What can hang from each mark:
j_906: j_143 j_809
j_263: j_724
j_724: j_16 j_203 j_625
j_294: j_16 j_143
j_203: j_724
j_966: j_189 j_263
j_809: j_124 j_906
j_105: j_157 j_934
j_189: j_966
j_178: j_724
j_143: j_294 j_906
j_124: j_809
j_433: j_625
j_157: j_169 j_966
j_16: j_294 j_724

Every row comes from one small tree of marks. Brackets hold a mark, then the marks that hang from it, in the order of their numbers. Every link used is in the known rows. Which tree was each row made from?
Known rows:
(j_16 (j_294 (j_143 j_906)) (j_724 j_625)): [ 19 -26 -37  -3 -17   3   4  11   3   9  -3   2 -11   6  26   1 -22  12
  -5 -24  -2 -11  -9   4  11  11  15 -20  11  22   2  15 -17   5 -20   3
  -5   2]
(j_124 (j_809 (j_906 j_143))): [-20   6   2 -10  21  -5  -5 -17   6   5 -28  25 -23  -9  -1  25  -2  20
  13  10  10  -7 -13   1 -11  -5 -13  -8   3 -14   7   1  14 -23  17  -8
  16 -15]
(j_906 (j_143 (j_294 (j_16 j_724))) (j_809 j_124)): [ 27   6  -9 -57 -32  25  29 -24  14  13  -3   8  -6 -19 -10  26 -31  -1
  -1  11   9  20   6  18  20  32 -15   8   6   5  10 -25  -4  19  -8  -7
 -12   1]
(j_203 (j_724 (j_16 j_294) j_625)): [ 37 -18 -34  51 -11   5 -23  -4  -1   7   7  29 -36 -10   0  -5   2   1
  11  -8   8   9  16 -11  16  -9   7 -13  -7  -7  -1  10  -8   1   9 -10
  -7   2]
(j_157 j_169 j_966): [-27  20  -2   6  21  -5   1  15  -6   0   4  -1  12 -14 -12   2  33  -1
   9 -16  -3  -2 -11  20 -38 -18   8  -7   7  -4  -6   3  16  -4  -7 -12
 -13 -14]
(j_189 (j_966 (j_263 (j_724 j_16 j_203)))): [  5  24  29  37  18  -6 -13  12   5 -23 -16 -23  11  16  -9 -32  23 -11
 -11  18 -12  12  11 -18   0   7  -5  14   4   4 -22 -16   4   9  17   4
   2   7]
(j_16 (j_294 (j_143 j_906)) (j_724 j_203 j_625)): [ 14 -17 -41  16 -18  -8  -1   8  -5  15  -3  -8  -2  14  31  -9 -14   5
  -1 -22  11   0 -17 -10  20  11   9  -8   8  34 -11  13 -16   2  -9   1
   4  20]
(j_16 j_724): [ 14  19 -11 -24   3   2  20  -3  -9  10 -17  19 -16 -23  -3   2  13  -1
  21 -11  -4   2  -2  23 -18   4 -12  23   9 -19 -20  -5 -22 -16   9  -1
   3 -23]
(j_294 (j_143 (j_906 j_809))): [  2   0   8 -32  13  10   5   2 -11  11  -1 -13  -6   6   4 -12 -10   0
   7 -25  -8 -19 -30  18  -8  19  12 -16  -7  13  32  21  -7   0 -13  36
   3   5]
(j_433 j_625): [-14  14   0  12  13  -5  17   6   4  -8 -13   6 -19  -3  -7  -2  12   9
  10   3  -3 -14   6   0  -8 -11   0  -3   3 -15  16  -6   8 -11  12  -1
   1 -27]
(j_263 j_724): [  4  21  12 -16   8   8  12 -11  10  -8  -4   6  -2  -8   2   2  27   0
   5 -18 -22 -11   1   9 -19   8   3  20  -5 -32 -14   8   3 -12  -6   2
  -2 -14]
(j_189 (j_966 (j_263 (j_724 j_203 j_625)))): [-10  19  16  47  13 -19 -12  14  11 -19  -4  -1  30  30   6 -28  22   7
 -14  12 -15  -5   2 -25  -3  -3  12   2 -18   7  -7 -14  28  15  -1  -1
   8  17]
(j_157 j_966): [-11   9   0   0  23   2   9   7 -20  -5   5  13  -1  -4 -12  -1  23 -12
  17  -7   4   5  -4  25 -26 -21  -4  -2  11 -22  -7  10   6  -5   4   3
  -1  -6]
(j_105 (j_157 j_169 (j_966 j_189 j_263))): [-28 -15  38 -14  10 -14 -16  27  -8  -5  23  -8  50  17  -4   0  16  11
  13   9 -16 -39  -4  27 -55 -43   5  -2 -25 -12  22 -10  25  13 -24   4
  -1  -9]
(j_143 (j_294 j_16)): [  1   5  16 -19   0  -1   7  -8 -19   7  10 -14  -6  -8 -20 -12 -15  -1
 -13   6  -8   1  17  -1   1   0  -3  -1   9  -9   5  -9  -7  -9  -2   9
   0 -23]
(j_724 j_203): [-14  20   1   5  14  -9   4 -10 -26   6  -1   5   2  -3  -8 -15  22 -10
  18  -3   8   5  -7  -2  -8  -8  -9  19  -4 -13 -13   5   0 -23  19   6
  17   3]
(j_157 j_169 (j_966 j_189 (j_263 j_724))): [ -4   8  38  -6  16   0 -13  18  19 -17  16 -16  37   8   9  -6  25   2
   9 -14 -44 -22   1  16 -51 -17  11   0 -17  -7  -4 -14  15  23 -30  -8
 -23 -14]
(j_16 (j_294 (j_143 (j_906 (j_809 j_124)))) j_724): [ 30 -15 -20 -49 -17  28  24  -4   6  12  -2  -2 -14  -3  -2   2 -24  -5
  15 -28  -4  15 -21  19  13  38   3  -5  16  14   2  25  -9  18 -26   7
  -8   4]
(j_906 (j_143 (j_294 (j_16 j_724))) j_809): [ 30  16 -18 -42 -23  15  16 -32   2  18 -10   6 -18 -15   9  11 -33   0
   3   4  13   2  11  20   9  32  -8  -1  10  15  10 -32 -11  14  -3   3
  -1  -6]
(j_143 j_294 (j_906 (j_809 j_124))): [  0 -11  20 -42  -4  24  26 -16  12  23  12   9   9 -17 -27  -2 -14  19
  -1  -3  -6  14  -4  25   2  30  23  -8  -7  -7  20  23  -5   0  -8  12
  -8 -12]
(j_809 j_124 (j_906 (j_143 (j_294 (j_16 j_724))))): [  7 -11   4 -46 -24  19  35   5  25   7 -17  -1  -4 -19 -11  32 -22  15
  -8  21   5  31   6   6  25  20 -19  13  13 -10 -11 -28 -15   0  -9 -33
  -3 -19]
(j_189 (j_966 (j_263 (j_724 j_625)))): [ -4  10  21  28  15  -8  -7  17  21 -25  -5   6  20  25   1 -19  13  14
 -21  10 -27 -20  11 -12 -10  -2  17 -11 -17  -2   7 -12  24  17 -12   2
  -3  -1]
(j_809 j_124 (j_906 (j_143 j_294))): [ -7 -13   8 -33  -1  25  30  -8  32  -1  -6  23  10 -17 -11  32 -10  22
 -13  20  12  19  12   9  15  14  -2  -8   1 -25   4  -7  -1  -2   2 -27
  12 -13]
(j_189 j_966): [-14  25  14   5  26   7   5   1 -12  -1 -16  11   0   2 -24 -28  16   4
   5   9  -9   1   1   1 -20  -1  -7  -4  12 -18  -1  -3  10  -4   4  20
   7 -11]
(j_263 (j_724 j_16 j_203)): [  2  19  10  18   2   2  -4 -10   7  -5  -7 -16  -2  -7   3  -1  31 -16
   8  -2   0  12   1  -9   3   5  -8  31   3 -15 -29  10  -9 -15  18  -1
  -6   8]
(j_809 (j_906 (j_143 (j_294 j_16)))): [ -6  -4  10 -21   0  10   8  -6   8   5  -5  -5 -10  -2  -4  10 -26  12
 -19  21   7   4  14  -3  21   6  -3 -10   7  -6  10 -22  -6  -7  -4 -13
  11 -18]
(j_724 (j_16 (j_294 (j_143 j_906))) j_203 j_625): [  0 -35 -25  40 -12  -6 -27   8  -7   4   9 -26  -5  21  16  -9 -17  -7
 -13  -7  20   3  -5 -28  37  -5  11 -22   6  36  11  28 -11   1   6   9
  -3  31]
(j_809 j_906): [-19   0  12  -5  26   5  12   5  -5   7 -10  18 -14  -7 -11   0  12   8
  16  -1  -3   4  -8   2  -6  -4   0   7   2 -28 -10  12  -5 -26   3  -7
  12 -26]
(j_157 (j_966 (j_263 j_724))): [  9  12  22  -1  23  -2   6  19   0 -30   8  -3  14   9   0  -4  25 -17
  -1 -10 -24  -7   4  24 -29 -11  11   3  -5 -17 -13  -5   9  13  -5 -10
  -3 -12]
(j_724 j_625): [-14  -5  -8  13   7  -6  -5   0  -3   0   6  27  -1  -2  -1   8   8   9
   5   1   4 -14  -1  -2  -5 -19   6  -1 -15 -12  14  10   8 -13   6   3
   0  -2]
(j_105 (j_157 j_169 (j_966 j_263)) j_934): [-37  18  27 -12   7 -25  -5  40   4 -20  19  -6  40   3 -14  -4  22   3
  -9  14  -2 -55 -23  34 -44 -44   6 -15 -13  -7  14 -15  31  -5  -2 -20
  26  -5]
(j_105 (j_157 j_169 j_966) j_934): [-45  23  18 -15   0 -13   4  25   9  -1  13  -1  33  -8 -12   5  31  10
   2   6  11 -46 -34  36 -45 -39   0  -9  -1 -19   1   2  32 -15  -7 -17
  18   2]
(j_178 (j_724 (j_16 j_294) j_625)): [ -7 -24 -26  30  -4  -2 -21 -18   0 -14   3  30 -29 -14  10  21  -7 -17
  -8  12  16  11  36 -25  11   2  16  -5  -2  10 -11  31 -16  -4  15  -2
 -16  -3]

Write each row's tree:
[  6 -26 -31  47  -6  -7 -27  -5 -13 -11  14 -10 -11  19  20  -2 -10 -20
  -5  -5  29   5   6 -35  31 -10  -8 -17  17  23   1  22   2  11  11   0
   7  35]
(j_724 (j_16 (j_294 j_143)) j_203 j_625)
[  9 -12 -21  51 -16   2 -21 -22  15  -7   9   1 -11  10  19   4   9 -14
  -1  -4  17  16  17 -33  27   3  10   8   6   2 -25  25  11   2   4 -16
 -11  21]
(j_263 (j_724 (j_16 j_294) j_203 j_625))
[  3   7  -7 -39  -6  24  17 -27  11  -4  -3  33  -1  -8 -14  29   0  -8
  11   9  12   5  -5  17   4  11  -9   4 -17 -14  28   1  19   6   0   0
   3  15]
(j_906 j_143 (j_809 j_124))
[ -4  36  28  21  25 -13  -2   9   0 -23 -12 -13  23  20  -6 -41  28  -4
  -8   7 -24   2   3 -13 -14   9   2  14  -3  -4 -20 -21  16   9   3   5
  14   4]
(j_189 (j_966 (j_263 (j_724 j_203))))
[-10 -20 -32  38  -2 -13 -31  -9 -14 -18   8  -3 -14   5  30  13  -8 -27
 -14  -1  25  13  15 -42  21   4   5  -5  11  33 -15  25 -13   8  17   8
   4  29]
(j_178 (j_724 (j_16 (j_294 j_143)) j_203 j_625))
[ -1 -20 -30  56  -8  -5 -22 -19 -10   1  10  13 -17   9   4  -4  -4 -15
   5   9  33  19  18 -31  28 -14   1  -4   5  11 -10  21   2  -6  20 -10
  -1  19]
(j_724 (j_16 j_294) j_203 j_625)
[  7  19  -8 -14  -3 -18   2  19 -36   6  -9 -41  -9   4   6 -12  -1 -24
   9 -14   0   7 -26 -10   5   0 -36  25  18  14 -18 -17 -14  -4   3  14
  12  12]
(j_294 (j_16 (j_724 j_203)) j_143)
[ 24 -22 -20  26 -12  11 -17  -5  24 -24   9 -14 -16  13  29  15  -6 -11
 -18 -19   0 -12  14 -24  20   7   5 -16  15   5  -2  25   4  22 -15  -3
 -12  20]
(j_263 (j_724 (j_16 (j_294 j_143)) j_625))
[-16  -9 -12  47   1 -12 -19   0  -7   4   2   9  -2   2   1   5  13  -5
   6  12  26  10  -1 -22  16 -22  -4   9  -7   4  -1  15  -4 -16  29   1
  -1  20]
(j_724 j_16 j_203 j_625)
[  8   1   6 -45 -21  21  15 -28   8   3  10   4   0  -7 -20  18 -30  -5
 -12  19   8  13   9   6  21  18 -10  -6  -7   1  32 -14  14  18  -9   0
  -5   7]
(j_906 (j_143 (j_294 j_16)) (j_809 j_124))
[-35   4 -10  25   9 -24 -11  -5 -14  -1   1  27   4  -9  14   9  17  -5
   3   7  12   6  -1 -20  -9  -4  11  19 -25   6 -16  17  -4 -19  21   8
   7  13]
(j_178 (j_724 j_203 j_625))
[ 11  -8 -12  -3 -22  -4   8   1  -1  17   2   2  -6 -11   3   6 -22  14
  -8   3   3   1  10  -1   9   3  -2   3   6   6  -3 -15 -14   0  -5  -3
 -12 -18]
(j_143 (j_294 (j_16 (j_724 j_625))))
[ -8   7 -17  22 -16 -22  -5  10 -20  17  -4  -2  -7   1   3  -2   2  -5
  14   3  10  13 -16 -22  14 -14 -16  29  -7  13 -15 -11  -1 -15   7  -3
  -4  11]
(j_294 (j_16 (j_724 j_203 j_625)))
[  5  28  32   4  24   0   4  11   9 -25 -13  -5  13  17 -11 -31  19   1
 -16   3 -37 -12   9   1 -22  10   6   2  -3 -14  -6 -18  14  14  -8   7
   3 -15]
(j_189 (j_966 (j_263 j_724)))
[ 22 -11  47 -11   5  11 -19   0  14 -18   7 -11   8   4   3  -4   3  -7
   6   8 -35 -16  21  -1 -15  -9  -9  17 -18 -20   3  -5 -16  11   0  12
 -15 -12]
(j_966 j_189 (j_263 (j_724 j_16)))
[ 16 -17 -24  44 -12  -1 -23  -9  14 -20  12 -23  -7  20  34   5   0 -18
 -12 -17  13   3   5 -34  29   7   1  -7  16  15 -16  23   7  17  -4  -6
  -2  37]
(j_263 (j_724 (j_16 (j_294 j_143)) j_203 j_625))
[ -6  -8 -13   7 -17 -22  -9  35 -17  20  -6 -40   5  15  15  -6 -12   4
  -4 -11  -2   0 -39 -17  22  -6  -7  10  -6  38   5  -3 -19 -10 -11  17
  -4  21]
(j_294 (j_16 (j_724 j_203 j_625)) (j_143 j_906))
[-13  -3  16 -17   7  -5  -4 -18   0   9 -14  -7 -20  -7  -7  16 -31  22
  -9  19   8   2   2  -9   5   3 -12 -15  14  -1  13 -14  12 -14  10 -10
   9 -22]
(j_124 (j_809 (j_906 (j_143 (j_294 j_16)))))
[ -4 -12  15 -44   4  19  16   8   0   8   4 -12   6   1 -17   3  -6  -1
   4 -16 -13  -1 -35  17   1  17   5  -9 -11   4  31  29   2   5 -18  25
  -4  12]
(j_294 (j_143 (j_906 (j_809 j_124))))
[ -3 -10  -7  10 -27 -14   4   9  -5  37  -2 -18   7  -2   4 -12 -19  24
  -8   2   4  14  -8  -7  22   6  14   7  -5  28  -5  -8 -24 -15  -3   1
 -12  -2]
(j_143 (j_294 (j_16 (j_724 j_203 j_625))) j_906)
[ 10   3 -31   8 -34 -10   4 -13   4  14  -5   0   8  -2  21  16 -21  11
 -13  16  27   7  10 -10  27   6  -9   6  -3  23  -1 -35  -9   4  12 -14
   5  14]
(j_906 (j_143 (j_294 (j_16 (j_724 j_203 j_625)))))
[-16  13   7  10  26 -17  -5  31 -12 -16   8  -7  19  -3 -12  -7  23  -7
  -3  -6 -15 -11  -2  20 -39 -26  15 -13  -5   9   6 -13  13   6  -3 -16
  -6 -18]
(j_157 j_169 (j_966 j_263))
[ 21  -7 -15  42  -4  -1 -19  15   0   9  -3  23 -21 -17  -2   3  19  11
  12  -3   3   1  -2  -2   2 -17   0  -1 -21 -12   8   3 -15  -8  19   0
  -8   4]
(j_203 (j_724 j_16 j_625))
[  9   8   3 -26 -12   7   5 -18  -4  -5   3  -7  -2  -8  -6   7 -23   0
 -23  16   4  -6  24   2  11   2  -9  -8   3  -1  22 -27  -5   0   4   0
   4 -10]
(j_906 (j_143 (j_294 j_16)))
[ 17  -5 -26 -13 -32   1   7  -9  16   9  -5  10  -3 -10  19  25 -30  18
 -18  13  17  -6  19   4  19   6  -5  -7  -1  13  11 -33 -12   6   0 -11
  -6  -3]
(j_906 (j_143 (j_294 (j_16 (j_724 j_625)))))
[ 29  -8 -25 -28  -7   8  14   3  -8   9 -11 -12 -17  -2  14  -9 -17  -1
   1 -31 -12  -6  -7  15   1  21   5  -9  23  11  -8  10 -28  -1 -15   9
   3 -13]
(j_16 (j_294 (j_143 j_906)) j_724)
[ -1 -11  33 -11  26   1 -13  14 -24 -13  20   7  21  14  -6 -15   3 -10
  20   9 -20 -11   9  21 -37 -37  -8  -6 -11 -17   7  -8  -2  14  -3  13
  -1  -8]
(j_157 (j_966 j_189 j_263))
[-12  -1   7 -15  17   1   3 -30  16  10 -18  20 -13 -17   4  20 -17  34
  -1  12  16  -3   7   9 -10   9  -2 -21  14 -12   7  -6   6 -12  19 -10
  19 -23]
(j_124 (j_809 (j_906 (j_143 j_294))))
[ -8  -6  18 -37   2  21  19  -4   4  19   1  13  -1  -8 -32   2   0   5
  15  -3 -11  11 -23  21   0  14  12   7 -21 -11  21  29   4 -10  -9  14
 -13  -3]
(j_143 (j_906 (j_809 j_124)))
[  8  -4  39  22  13   3 -24  11   1 -18  16 -21  24  18  10 -13  19 -22
  16   9 -12  11  11   2 -16 -24 -12  19  -5  -8 -22  -4  -5  20   7   5
 -15  16]
(j_157 (j_966 j_189 (j_263 (j_724 j_16 j_203))))
[ 27  10 -38  -6  -4  -4   7 -10 -26   1  -4  -8 -14   2  22 -15  -3 -21
  14 -27  11   9  -6  -4   4  16 -19   6  33   9 -33  -1 -13   5   3  -1
  24   8]
(j_16 (j_294 j_143) (j_724 j_203))
[ -3 -13  29 -39 -13  19  19  -6  -1  25  14 -18   4  -7 -37  -9 -29   6
  -7   7 -13  19  -8   8  16  22  11  -1  -8   4  28  15   0  -1 -21  15
 -21 -10]
(j_143 (j_294 j_16) (j_906 (j_809 j_124)))
